Each row comes from the steps of one path. Every step used is in the known rows, and no mark comes twice. Write the path behind each row, first mark first.
(in the rows, 128 means zero)
Known rows:
muvim, ladod, vepebim: [112 136 156 133 159 151 114 145 140 111 103 101  93 143 138 144 134 140
 111 137 116 154 147 130 128]
rugi, muvim, ladod: [147 118 145 126 158 145 127 136 147 124  94 115 104 162 145 147 126 100
  91 172 111 145  86 127 139]
leneno, muvim, rugi, goli: [142 140 126 148 122 153 150 107 120 143 134 184 134 105 160 142 117 123
 146 154 127  92 132  99 160]
leneno, muvim, rizir, vepebim, ziko: [125 140  99 125  88 120 131  98 123 108 135 136 156 122 134 148 164 113
 144 124 112  97 171 120 111]
rizir, vepebim, ladod, muvim, nasuk: [131 160 135 128 113 125 122  96 128 117 145  85  98  98 157 121 135 129
 118 106 113 167 161 142 139]
rizir, vepebim: [102 143 132 136 118 150 132  86 134 119 125 128 138 156 150 118 120 137
 128 132 115 120 159 133 128]
goli, ziko, vepebim: [100 104 134 117 131 139 111 178 120 131 125 121 120 148 117 103 102 155
 110 149 136 103 147 132 144]
ziko, goli, rugi, muvim, rizir: [137 129 124 111 122 124 143 157 137 120 123 126 135 113 118 147 125 129
 134 144 149 144  75 125 135]
ladod, muvim, nasuk, goli, ziko: [112 159 129 126 164 151 122 132 138 165 141 102 118  71 122 123 133 149
 138 120 119 119 135 145 133]
vepebim, ziko, goli: [109 109 128 142 127  95 113 162 109 111 128 117 127 138 103 120 124 120
 142 143 131 123 157 134 174]
ziko, vepebim, ladod, muvim, nasuk, goli, rugi: [134 150 147 122 132 128 118 153 135 149 147  97 105  69 126 114 128 138
 129  80 152 192 141 130 111]
rizir, vepebim, ladod: [119 130 129 141 103 121 120 105 119 113 131 117 125 165 155 118 137 121
 120 113 111 161 146 129 121]
vepebim, leneno: [124 126 125 132 145  92 138  59 119 114  96 115 120 154 116 121 109 106
 138 127 104 109 135 132 134]
nasuk, goli, ziko, vepebim: [ 94 109 131 134 143 155 102 164 134 159 134 134 140 134 113 105 121 156
 131 118 144 117 133 137 115]
goli, ziko, vepebim, leneno: [122  95 125 118 130  96 124 134 116 122 121 118 123 152  94 105 103 139
 117 130 130  93 143 140 131]
nasuk, goli, rugi, muvim, rizir: [142 150 117 117 139 143 144 120 152 148 110 134 153 119 125 148 148 121
 148 117 128 151  69 126  79]
leneno, muvim, ladod, vepebim, ziko: [134 119 140 134 136 135 123 158 129  93 121 129 107 137 124 153 154 115
 126 159 116 131 186 114 129]
nasuk, goli: [ 97 140 132 147 158 152 117  91 137 150 110 130 137 138 134 119 127 123
 152 114 117 135 126 129 117]
rugi, goli, ziko: [121 121 125 127 134 134 146 160 103 147 149 143 129 139 137 125 113 146
 104 162 124  92 108 126 146]
nasuk, goli, rugi, muvim: [141 135 133 128 146 157 154 122 150 142 119 154 151 147 128 125 123 121
 142 148 132 150  95 123  96]
goli, ziko: [105 125 126 121 142 132 126 154 116 132 119 120 124 153 126 115 117 141
 120 159 109  99 131 128 145]
ziko, goli: [ 92 120 137 143 140 133 116 128 121 123 121 123 117 132 127 118 104 130
 137 139 137 127 131 128 172]
rugi, muvim, ladod, vepebim, rizir: [136 119 150 121 163 140  91 136 147  94 108 116 106 155 128 148 149 120
 106 120 116 162 101 137 115]
rizir, vepebim, leneno, muvim, nasuk, goli: [138 150 112 147 121 138 137   4 138 137 145 144 155 105 136 125 141  98
 150  72 127 110 166 131  96]
nasuk, goli, rugi: [110 152 134 135 146 147 146 120 135 153 121 141 153 130 125 123 131 132
 150 116 129 141 124 117 100]

Which path is each row?
[134 158 140 145 139 140 152 123 135 148 130 147 114  79 148 143 116 154
 147 156 120 111 126 125 164]
ladod, muvim, rugi, goli
[158 111 125 145 110 118 146  86 121 132 136 181 132 103 129 130 104 122
 143 125 147  84 144 110 144]
ziko, vepebim, leneno, muvim, rugi, goli
[158 145 104 121  98 119 148 135 150 133 141 137 186 130 113 149 180 128
 149 109 128 149 115 140  63]
nasuk, goli, rugi, muvim, rizir, vepebim, ziko
[144 128 118 140 118 149 154 158 112 152 150 187 141 105 147 140 128 144
 135 167 128  70 124 102 156]
leneno, muvim, rugi, goli, ziko
[124 172 133 125 150 140 133 114 128 159 126 110 142 101 130 118 129 123
 137  88 133 147 132 125 115]
muvim, nasuk, goli, rugi
[130 123 138 108 127 113 100 188 115 129 146  78  78  89 127 107 115 146
 100 123 133 149 149 141 156]
goli, ziko, vepebim, ladod, muvim, nasuk
[136 114 139 123 129 139 151 158 135 115 132 147 132 144 121 124 100 128
 130 175 153 142 102 122 152]
ziko, goli, rugi, muvim
[166 103 142 125 126  99 143 222 131 114 132 124 129 143 101 151 147 110
  99 172 145 156 105 124 149]
vepebim, ziko, goli, rugi, muvim, ladod
[115 105 140 131 121 115  95 146 114 115 115 106  97 156 138 104 109 119
 113 117 131 166 140 126 140]
ziko, vepebim, ladod
[120  92 116 136 131 134 129 101 132 143 141 166 149 126  98 116 123 125
 146 116 143  88 144 122  99]
nasuk, goli, ziko, vepebim, leneno, muvim
[160 129 148 113 145 140 154 165 145 125 104 123 119 155 136 149 130 110
  90 174 122 152  86 115 123]
goli, rugi, muvim, ladod
[131 135 103 121 127 101 141  39 121 112  99 131 128 114 123 150 134  92
 151 114 105  91 122 113 116]
vepebim, leneno, muvim, rizir
[130 113 122 112 108 110 121 197 111 142 162 111  97  77 131 143 140 161
 102 123 139 138  91 134 124]
rugi, goli, ziko, vepebim, ladod, muvim, rizir
[ 89 118 137 120 140 122  77 115 120 114 115 118 128 142 120 102 114 125
 122  85 132 121 137 130 134]
ziko, vepebim, rizir
[132  89 131 127 110 114 117 203  94 141 162 131 108 143 135 112 115 145
  86 134 146 137 110 127 139]
rugi, goli, ziko, vepebim, ladod
[144 146 114 129 111 122 145  16 124 110 137 131 135 119 141 124 121  97
 130 104 119  95 178 126 128]
rizir, vepebim, leneno, muvim, nasuk
[145 102 118 130 113 110 131 132 126 127 124 162 135 121 104 121 117 136
 148 134 133  69 160 116 141]
goli, ziko, vepebim, leneno, muvim, rugi
[136 135 120 118  93 137 151 139 148 117 146 138 157 119 129 146 139 144
 130 131 155 144  95 133 115]
ziko, goli, rugi, muvim, rizir, vepebim
[115 102 133 123 124 141 129 183 107 146 156 142 124 135 128 113  98 160
  94 152 150  96 122 130 146]
rugi, goli, ziko, vepebim
[ 90 138 139 124 153 130  91 103 123  92 116 120 118 145 122 118 131 140
 148  94 115 137 154 135 123]
ladod, vepebim, rizir
[152 123 119 122  78 111 138 159 134 109 152 128 141 127 134 147 156 130
 123 113 151 186  82 130 109]
ziko, goli, rugi, muvim, rizir, vepebim, ladod
[142 145 129 132 162 156 112  88 146 148 113 114 123 126 142 118 116 103
 130 120 126 150 106 144 127]
rugi, muvim, nasuk, goli
[119 145 114 128  96 109 111 103 121 117 123  98 127 136 154 140 163 123
 125  85 107 162 119 133 104]
muvim, rizir, vepebim, ladod
[109 130 109 135  91  95 111 141 121 114 143 108 152 115 111 141 163 137
 143 101 133 126 150 145 136]
muvim, rizir, vepebim, ziko, goli
[169 141 108 106  99  98 174  72 145 108 119 130 158 141 116 149 145 121
 131 119 120 127 100 136  77]
goli, rugi, muvim, rizir, vepebim, leneno
[147 133 120 123 158 152 114 139 138 158 130 118 130 127 127 116 126 122
 121 133 127 129  98 147 126]
rugi, muvim, nasuk, goli, ziko
[148 134 118 144 128 108 145  58 130 117 100 160 132 124 127 136 123 102
 170 131 108  87 153 108 144]
vepebim, leneno, muvim, rugi
[117  93 132 121 117 111  98 198 107 123 133 109 104 158 124 102 118 139
 103 131 131 144 132 129 137]
goli, ziko, vepebim, ladod
